Each row was made from one walk, in order. Every step used is in the known rows, and no mark comes twice. Write each row's walk.
Known rows:
buvoz > folalen > sive > sasob > fumat > loleb: [-119,-112,-307,-446,-224,61,-53,292,-279,-314,-210,-133,-13,-346,-16,-285,77,81,108,428,141,-64,44,-137,-149,56,427,301,304,181,0]
sive > folalen > buvoz: [135,-111,-114,-136,42,50,229,137,-128,2,-138,74,-10,58,210,-300,165,383,217,127,97,-31,11,101,-88,367,63,298,70,201,-167]
lorop > sasob: [110,-107,154,16,-178,-41,84,145,-327,-119,16,-105,41,-190,351,-518,213,431,99,202,58,147,-140,78,-199,211,73,391,-224,84,-32]
bisin > bemuv: [257,-5,82,-36,-22,-90,53,-18,-69,84,-74,-57,-28,-217,380,-183,-6,393,8,116,150,271,-290,-132,107,28,-127,377,-94,34,-241]
bemuv > bisin > nogula > ridavud > loleb > fumat: [-366,-488,-450,-104,-219,-399,-275,461,65,-166,-15,-381,121,-180,258,-85,127,191,167,95,302,-208,16,-155,149,107,334,666,376,147,-439]
bemuv > bisin > nogula > ridavud > loleb > fumat > sasob: [-457,-535,-369,-156,-313,-425,-175,665,128,-140,-113,-242,27,-234,227,78,90,-92,120,270,313,-164,52,-193,79,91,188,654,343,20,-381]
buvoz > sasob > fumat > loleb > ridavud: [-250,-248,-378,-263,-51,-110,59,130,-203,156,-394,-12,-78,-494,-119,-299,-179,486,12,595,100,49,-180,-236,-275,103,522,329,465,335,74]
sive > sasob > fanez: [92,-218,107,-329,51,-82,210,129,-273,-3,-192,-14,-50,7,308,-137,-16,376,52,21,117,49,48,-19,-28,115,57,380,36,22,-105]
bisin > bemuv > sive > sasob: [184,-180,10,-34,-37,-94,-65,-129,157,59,-35,-251,-37,-212,498,-12,109,242,83,152,177,245,-476,-110,118,-126,-187,422,236,-128,-71]
sive > folalen: [95,-149,44,-117,-176,-107,159,127,-183,-74,-43,-14,-27,91,220,-92,174,392,-23,74,-28,151,67,175,-148,190,11,245,-139,165,-116]
nogula > ridavud > loleb: [-108,-422,-241,-180,17,-295,-136,153,-253,-24,31,-177,81,-235,258,-361,93,610,61,-34,136,-80,-73,-18,-151,51,58,586,-150,42,-260]
sive > folalen > buvoz > sasob: [-52,-47,-30,-181,18,61,272,169,-67,147,-175,72,91,-141,151,-412,89,391,246,358,-17,223,-163,30,-192,349,143,399,259,209,-118]
nogula > ridavud > loleb > fumat > sasob > lorop: [-547,-548,-346,-291,-226,-380,-76,188,-121,-22,-242,144,269,-398,214,1,-118,298,-112,249,-55,-166,149,-159,57,147,207,669,53,182,-304]
bisin > nogula > ridavud > loleb > fumat > sasob: [-534,-469,-271,-173,-266,-539,71,486,67,-179,-193,-96,-88,-299,140,-99,61,118,116,332,157,-102,109,-60,56,17,62,575,230,-178,-356]
fumat > loleb: [100,-78,-196,-264,-7,-125,-88,122,-204,-21,-291,6,-103,-195,276,-259,-5,417,79,248,268,170,96,-74,-25,28,136,343,-27,267,-78]
nogula > ridavud: [-75,-313,-54,-235,-52,-206,-201,33,-216,-77,-100,-184,-131,-157,237,-293,11,504,-225,224,26,63,-130,185,-231,141,-2,606,-202,38,-166]
bisin > bemuv > sive: [276,-122,-21,-47,41,-78,-60,-237,46,112,-20,-180,64,-373,531,37,28,322,-8,243,316,194,-458,-149,119,-45,-188,341,145,58,-126]
folalen > buvoz > sasob > fumat > loleb: [-66,66,-430,-259,99,65,14,242,-139,93,-464,19,85,-421,-3,-550,-99,407,301,562,307,73,-221,-158,-147,248,432,280,617,357,-58]
nogula > ridavud > loleb > fumat > sasob > sive: [-545,-491,-201,-419,-292,-352,56,281,3,-21,-128,-16,63,-604,382,104,-107,111,-33,187,32,-340,94,-279,-110,36,75,444,145,22,-311]
fanez > sasob > sive > folalen: [-90,-254,-83,-341,-359,-135,156,225,68,86,-71,11,-4,-185,245,123,113,248,94,96,-151,-113,15,4,-122,161,90,308,-58,285,-96]
fumat > sasob: [-19,-191,129,-147,-123,-220,74,310,-162,86,-163,116,-58,-201,271,-74,15,144,-93,219,185,181,78,56,-196,178,-169,338,-158,79,-35]
fanez > sasob: [45,-247,-160,-159,-223,-306,-21,310,-65,125,-99,75,125,-95,122,-179,115,374,58,85,21,30,47,83,-69,204,21,533,-196,240,-24]
sasob > sive: [-28,-169,78,-229,-34,-150,-43,30,-170,110,-129,-46,42,-485,485,-86,-54,333,-30,28,213,29,-98,-32,-150,168,-1,260,5,255,-160]
folalen > sive > sasob > fumat > loleb > ridavud > nogula: [-248,-295,-504,-380,71,-229,102,205,-158,-236,-418,-13,-276,-557,76,-294,119,532,201,496,152,-300,67,-236,-191,-77,504,228,565,97,-123]
buvoz > folalen: [-43,-216,-64,-123,-170,-152,55,162,-325,5,-33,-132,254,-176,177,-190,-22,267,-87,32,159,233,37,44,-187,237,151,417,-177,196,-21]
ridavud > loleb > fumat > sasob: [-247,-326,-134,-114,-228,-453,233,455,-53,-22,-89,195,278,-259,266,18,50,142,120,73,145,-119,308,-222,3,123,45,287,36,133,-181]
bemuv > bisin: [152,-182,-66,-67,-74,-87,-265,311,-178,75,31,-186,176,-97,390,-70,74,218,-60,-12,370,109,-76,-41,-66,256,111,409,-11,399,-120]
folalen > buvoz > sasob > fumat > loleb > ridavud: [-209,-207,-514,-286,124,46,121,110,-154,223,-511,82,-69,-549,-111,-522,-155,499,242,628,222,-109,-246,-300,-234,310,578,393,663,365,4]
lorop > sasob > sive > folalen > buvoz: [15,-44,81,-234,-123,278,320,80,-177,-64,-116,-47,-80,-328,439,-481,241,329,382,248,-10,-165,-200,-64,-203,333,195,241,140,213,-153]
buvoz > folalen > sive > sasob: [-105,-221,79,-322,-163,-27,-3,203,-247,-161,25,-70,101,-318,239,-277,137,84,25,211,31,89,12,-21,-163,166,113,529,-47,30,-67]
lorop > sasob > sive > folalen: [-20,-111,236,-183,-324,101,241,62,-208,-122,24,-163,-91,-289,441,-239,232,305,136,174,-130,17,-168,7,-264,158,139,175,-63,155,-76]
ridavud > loleb > fumat: [-133,-283,-217,-66,-144,-428,149,265,-97,-50,-22,73,383,-207,327,-158,78,410,183,-113,139,-156,218,-161,67,145,183,330,81,230,-261]
nogula > ridavud > loleb > fumat: [-305,-456,-317,-228,-186,-392,-46,154,-122,-163,-2,-113,213,-233,229,-202,28,479,-7,55,-2,-236,131,-73,-35,65,173,575,-11,78,-317]
bemuv > sive: [115,-281,-77,-92,30,-218,-95,-74,-115,41,-57,-123,146,-302,455,-23,65,353,-88,186,343,88,-181,89,-82,115,-41,351,51,203,14]

Which walk is each row?
[-15,-103,-96,-290,40,135,208,56,-58,75,-188,48,-42,-292,402,-209,75,302,237,84,92,-163,-71,-32,-118,338,85,187,228,296,-246] -> sasob > sive > folalen > buvoz
[-328,-226,68,-331,-433,-161,341,255,70,-54,-151,139,-60,-290,298,364,-39,-100,-97,340,-139,-126,240,-61,-113,141,-4,114,127,153,-163] -> loleb > fumat > sasob > sive > folalen
[89,-23,-340,-206,-89,-118,-82,209,-261,-102,-329,-42,-33,-185,61,-217,-15,432,28,270,290,0,3,-26,-107,108,284,149,216,348,-28] -> sasob > fumat > loleb
[-54,-320,-466,-217,-48,-111,15,92,-261,9,-371,6,-161,-321,-61,-213,-88,487,-30,376,207,-165,-9,-134,-200,152,425,246,263,324,26] -> sasob > fumat > loleb > ridavud
[-400,-476,-250,-280,-273,-425,58,350,-47,-97,-78,36,85,-258,192,-67,-25,232,-52,221,9,-210,190,-137,-98,23,23,554,-12,-28,-246] -> nogula > ridavud > loleb > fumat > sasob
[-244,-449,-258,-93,-32,-428,-96,248,-128,-117,-104,-265,-66,-264,215,-426,166,504,226,62,279,15,-155,39,13,28,82,613,103,-93,-376] -> bisin > nogula > ridavud > loleb
[-53,-5,-199,-113,-41,69,230,247,-100,29,-223,5,148,-111,-69,-372,80,383,201,438,-25,31,-285,91,-264,419,316,166,482,279,-88] -> sive > folalen > buvoz > sasob > fumat
[-153,-399,-396,-221,-126,-107,-8,173,-142,-31,-361,-83,-272,-145,-60,-278,0,403,76,264,69,-124,-65,-128,-168,61,435,285,370,162,57] -> sive > sasob > fumat > loleb > ridavud
[18,-271,-186,-28,-111,-204,-138,128,-15,-49,-61,-262,124,-121,198,-38,155,301,-28,161,218,-24,-296,162,-160,92,83,189,389,87,64] -> bemuv > sive > sasob > fumat
[225,-101,212,-250,-20,77,326,54,-517,-124,-94,-12,26,-194,365,-356,65,486,95,243,113,-25,-51,-47,-111,176,158,361,-121,119,-50] -> lorop > sasob > fanez
[-163,-228,7,-156,-64,-174,-54,132,-237,137,-335,245,130,-317,303,-13,-71,227,-189,249,160,248,6,16,-12,279,6,420,-64,280,-74] -> fumat > sasob > lorop
[-228,-83,145,-301,-145,-57,175,78,-63,165,-78,-77,56,-416,350,-16,-45,297,11,288,-105,278,-201,-42,-258,135,133,236,230,221,-150] -> buvoz > sasob > sive > folalen
[-181,-422,-243,-57,134,-431,217,78,-209,41,-226,-7,-19,-374,258,-214,12,706,8,101,171,-37,52,-68,-226,120,214,337,113,113,-153] -> loleb > ridavud > nogula
[8,-150,141,-268,-33,-94,-71,178,-143,-153,-37,55,-87,-289,392,-332,226,243,52,224,38,10,-6,37,-79,124,-86,476,-29,33,-139] -> folalen > sive > sasob
[-371,-318,-94,-263,-236,-391,219,358,24,66,-115,136,237,-603,456,139,-51,28,159,42,164,-231,229,-366,-16,76,58,200,202,188,-263] -> ridavud > loleb > fumat > sasob > sive
[-155,-176,162,-276,-149,-162,67,220,-101,159,-220,72,-65,-524,458,60,-92,38,-94,171,228,58,-33,-77,-208,139,-123,222,-10,132,-113] -> fumat > sasob > sive
[-66,-231,-247,-393,-154,47,223,215,129,165,-175,92,17,-241,237,-137,129,264,342,130,-31,-288,-22,-39,-49,355,135,382,153,330,-171] -> fanez > sasob > sive > folalen > buvoz
[-530,-515,-181,-439,-394,-259,228,274,65,-108,-59,-22,-39,-365,302,229,0,86,-17,208,-180,-355,163,-201,-145,4,101,358,159,25,-306] -> nogula > ridavud > loleb > fumat > sasob > sive > folalen
[-44,65,-408,-293,-18,164,214,253,-88,9,-394,12,3,-156,-98,-409,8,380,324,593,90,84,-133,-94,-167,230,475,177,616,351,-61] -> sive > folalen > buvoz > sasob > fumat > loleb
[-23,-98,201,-140,-186,29,50,63,-262,-33,-55,-169,9,-525,531,-358,128,346,117,168,82,16,-223,-75,-214,151,113,296,-68,167,-74] -> lorop > sasob > sive
[-267,-417,-423,-454,-194,88,44,172,-281,-209,-246,-86,-150,-472,-116,-253,-3,130,38,492,60,-231,1,-265,-239,119,583,432,380,176,49] -> buvoz > folalen > sive > sasob > fumat > loleb > ridavud
[203,-132,-122,25,-97,-95,-68,-7,131,-21,-47,-340,33,-204,279,-2,125,248,25,224,191,83,-572,-58,73,-75,-25,195,461,-63,-60] -> bisin > bemuv > sive > sasob > fumat
[-20,-91,-297,-190,-178,-119,-94,341,-130,-140,-329,-121,-110,-29,34,-277,85,344,120,189,158,74,-40,-6,-70,-17,291,201,299,195,15] -> sive > sasob > fumat > loleb
[-306,-497,-193,-532,-94,-289,302,273,-243,-112,-174,111,88,-254,226,95,-153,250,-49,277,47,-380,281,-271,-13,30,121,526,85,-5,-280] -> nogula > ridavud > loleb > fumat > sasob > fanez
[-33,-160,95,-264,-166,-35,151,55,-105,15,-70,-56,-66,-244,396,22,77,287,-18,57,7,24,-45,53,-187,171,24,137,-1,232,-190] -> sasob > sive > folalen
[-143,-324,-111,-381,-61,-315,476,371,-221,-38,-189,283,291,-256,298,158,-101,148,125,129,206,-272,402,-357,126,110,103,272,141,169,-219] -> ridavud > loleb > fumat > sasob > fanez
[4,-269,90,-572,7,98,238,99,-425,-197,-70,9,70,-309,235,-118,-18,121,20,266,77,-63,89,-171,-84,149,199,522,65,65,-79] -> buvoz > folalen > sive > sasob > fanez
[-131,-351,-204,-118,-114,-168,-426,318,-74,-84,-117,-441,-186,-116,264,-176,110,213,-75,254,357,126,-247,139,-53,179,154,669,146,91,-295] -> bemuv > bisin > nogula > ridavud
[91,-174,147,-395,54,-77,324,220,-339,65,-246,212,-50,-204,289,92,-158,181,-108,278,259,28,131,-69,-84,189,-72,296,-79,112,-74] -> fumat > sasob > fanez
[-112,-186,-88,-259,-226,-29,-7,304,-265,-243,-25,-166,150,-309,38,-246,138,72,-57,252,24,-69,-68,40,-229,243,278,298,180,100,-27] -> buvoz > folalen > sive > sasob > fumat
[-194,-92,-166,-218,66,95,123,4,-125,216,-334,168,266,-259,166,-330,-18,460,181,377,-44,236,-210,-6,-26,463,291,486,363,415,-172] -> sive > folalen > buvoz > sasob > lorop
[-49,-274,-307,-117,-208,59,98,125,-371,-139,-289,-104,-208,-342,-11,-489,91,498,106,501,82,-183,-124,-177,-264,139,526,291,182,243,138] -> lorop > sasob > fumat > loleb > ridavud
[-236,-84,129,-246,-60,-146,-28,60,-114,275,-136,-64,150,-677,425,-164,-157,337,0,274,94,271,-283,-98,-230,132,107,362,202,240,-132] -> buvoz > sasob > sive
[-312,-166,-90,-374,-241,21,402,234,124,1,-283,226,-62,-331,321,133,-24,-96,136,370,-34,-280,175,-119,-63,352,49,140,338,199,-226] -> loleb > fumat > sasob > sive > folalen > buvoz
[-362,-329,-87,-338,-367,-284,418,380,82,-2,-44,164,143,-366,357,282,57,-10,160,63,-31,-259,270,-287,-75,87,102,98,206,177,-260] -> ridavud > loleb > fumat > sasob > sive > folalen
[23,-141,-506,-285,-278,-205,-53,402,-69,-10,-315,25,40,-142,-135,-167,67,377,142,327,140,-112,49,-24,-42,107,340,299,166,372,65] -> fanez > sasob > fumat > loleb
[-398,-374,-246,-159,-199,-408,108,281,-96,65,-255,308,454,-384,288,71,-31,219,56,109,118,-84,257,-274,188,198,192,383,125,326,-233] -> ridavud > loleb > fumat > sasob > lorop
[114,17,-192,-109,-237,27,31,244,-367,-249,-233,-170,-53,-228,99,-497,161,433,183,427,169,-5,-112,-46,-161,67,405,164,123,254,59] -> lorop > sasob > fumat > loleb
